What can hang from each mark:
pelu: gobab
nipeg: gela
gela: muro
teza: bubo gela gobab
bubo: pelu teza zitizot
bobipe: pelu
gobab: pelu teza
vizi: bobipe
muro: gela

Each row was made from one small tree. Brackets hold a mark, then the marks that hang from it, in alphabetical order. Every link used is in the known rows. Write each row's tree.
Known rows:
[bobipe [pelu [gobab [teza [bubo zitizot] gela]]]]: [ -2  33 -15   4   7  -6 -37   3  -1  59   6 -18  27 -19  11  52 -18  42
 -22  13 -36   3]
[gela muro]: [ 67  16  60 -10   4  13   0   5 -37  -7 -11   5   9 -24 -27   1  19 -20
 -19  60  24  22]
[teza bubo gobab]: [ 25 -42   2  71 -11 -62 -14 -12  64 -48   0 -69 -14  69 -13 -55 -16  -6
  -7 -42  45  44]
[bobipe [pelu [gobab teza]]]: [ -5  39 -15 -17   6 -21 -37   5 -11  87  15  -4  31 -52  -2  75 -15  25
 -34  30 -45  10]
[bobipe [pelu [gobab [teza gela]]]]: [ -4  28  -9  -4   0 -13 -27   9  -8  77  16  -3  32 -57  10  68 -11  32
 -35  34 -31   4]
[pelu [gobab [teza [bubo zitizot]]]]: [  3   2 -36 -34  13 -30 -35  -7   1  12  17 -32   1   7 -27  21 -15   4
  13 -24 -45  -7]
[teza [gobab pelu]]: [ 35 -25 -17  21 -32 -16   3   9   8  -1  -8 -13 -24  26   3  -8  26 -29
   0  -2  65  47]
[nipeg [gela muro]]: [ 49  -8  20 -53 -28  50  17  48  13 -34  -2   2 -28 -20 -23  -7  -4 -36
 -69  21   9  12]
[muro gela]: [ 47 -19  -5 -50 -19 -45  39 -18 -28  19 -24  45 -34 -29 -85 -37  25 -29
 -66  24 -20 -61]
[gobab [teza [bubo zitizot] gela]]: [ 30 -12  15  39  28 -23  17   3  15 -36 -22   0 -35  45  18 -12 -13  15
  12 -27  -4 -19]
[vizi [bobipe [pelu [gobab teza]]]]: [-68   4 -11  -6  36  -7   5  29 -35  44  23  17  11 -58 -11   1 -23  20
 -37  -4 -56 -43]
[bobipe [pelu gobab]]: [ -7  33 -14  -9  -6 -17 -45   1 -10  87   8  -9  32 -66 -16  50  -1  23
 -48  39 -38  12]
[bubo pelu teza zitizot]: [-73  20  13 -33  23  10  32 -78   3 -17 -63  78 -51  12 -22 -63  15 -56
  51   2 -47 -18]
[pelu [gobab [teza [bubo zitizot] [gela muro]]]]: [ 21  -5  -9 -20   7  -1 -20   3  -4 -13  25 -35  15   8  -8  20 -13  13
  16  -7 -13  -8]
[teza [bubo pelu] [gela muro]]: [ 26 -17  50  32 -27  33  11  16  20 -80   4 -10  33  23  15 -45  19 -12
  19 -11  77  18]
[bobipe [pelu [gobab [teza bubo [gela muro]]]]]: [ 12  34   2  -1   3   0 -32  10  -4  53  24 -25  49 -29  18  71 -22  38
 -25  27 -11  19]
[bobipe [pelu [gobab [teza [bubo zitizot] [gela muro]]]]]: [ 15  40   1  -1  10  10 -38   4 -12  51  10 -24  42 -14  15  61 -18  41
 -16  26 -24  12]
[vizi [bobipe [pelu gobab]]]: [-69   0 -11   0  24  -5  -1  27 -34  45  19  15  10 -67 -22 -15 -11  19
 -47   3 -53 -41]
[gobab pelu [teza [gela muro]]]: [ 64  15   4 -23 -10  46  36  39 -40  -4   2  37  -9  15  58  66  23  -7
  25  14  74  23]

Which tree is each row?
[ 39  28 -45 -23  11  13  -3  12 -12  -2 -25  14 -34  85  35  38   5   1
  36 -49  20  26]
[gobab pelu [teza [bubo zitizot]]]
[-36  -1 -14 -60 -27   5  -4  14 -15   0  19  32  32 -48 -15   7  20 -56
  37 -12  -9  -9]
[bubo [pelu [gobab [teza gela]]]]
[-20   8   0 -66 -24  23  -3  16 -24 -11  24  27  45 -43 -10  16  20 -56
  41  -1   6  -4]
[bubo [pelu [gobab [teza [gela muro]]]]]
[ 32 -31 -30  47 -32 -27 -16   2  49 -39   3 -58 -14  91  15 -25   3  -6
   9 -54  81  66]
[teza bubo [gobab pelu]]
[-24 -13  36  42  38  -6  48 -74  19 -13 -61  47 -86   9  -8 -66   9   7
   3  38 -32 -32]
[bubo [teza gela] zitizot]
[-18 -35  -1  25 -37   1  -7  10  40 -50  16 -18  23   3   0 -49  19  -7
  16 -40  39  -1]
[teza [bubo [pelu gobab]] gela]
[ 65  19  -7  -4  -1  53  17  26 -20 -36 -12   8 -13  84  63  38  10  14
  43 -29  64  24]
[gobab pelu [teza [bubo zitizot] [gela muro]]]
[-64  -3 -11  16  37   9   4  28 -24  15  14   3   7 -24   1 -20 -25  38
 -24 -21 -52 -52]
[vizi [bobipe [pelu [gobab [teza [bubo zitizot] gela]]]]]
[-22 -20   2  24   5 -42  46 -63  39   2 -12  17 -55  17   9 -13  -5 -21
   3  13  34  40]
[bubo [teza [gobab pelu]]]
[  1 -55  12  79 -33   7   6   1  56 -99 -18 -42  -5  87  15 -96  12 -16
  44 -55  64   9]
[teza [bubo pelu zitizot] gela gobab]
[ -5  28 -13   6   0 -18 -33   7   6  63  20 -19  35 -34  11  63 -19  39
 -31  14 -24  11]
[bobipe [pelu [gobab [teza bubo gela]]]]
[ 28 -31  21  76  -1  -3  -1  -3  32 -51 -37 -18 -38  47  -3 -79  18  28
 -10 -19  13 -17]
[teza [bubo zitizot] gela]
[-61   7  21 -41   5  56  30 -62  -7 -38 -20  44  -5   0  -4 -42  13 -37
  71  23 -15 -19]
[bubo [pelu gobab] [teza [gela muro]] zitizot]
[  4 -11 -24 -13   5 -18 -22   1   6  -1  20 -32   1   5 -13  12  -8  14
  13 -19 -27 -15]
[pelu [gobab [teza [bubo zitizot] gela]]]
[ 21  -6  -1 -30   0  -8  -7  11 -20  11  35 -16  19 -37 -12  40  -3   1
   5  20  -9  -7]
[pelu [gobab [teza [gela muro]]]]
[-66  -5  -3   8  31   2  14  37 -32  32  24  18  11 -62   0  -3 -17  26
 -36  -2 -44 -50]
[vizi [bobipe [pelu [gobab [teza gela]]]]]
[-42 -13  47  11   4  42  57 -63  14 -72 -38  39 -25  44  16 -70   9 -50
  72  15  28   0]
[bubo pelu [teza [gela muro] gobab] zitizot]
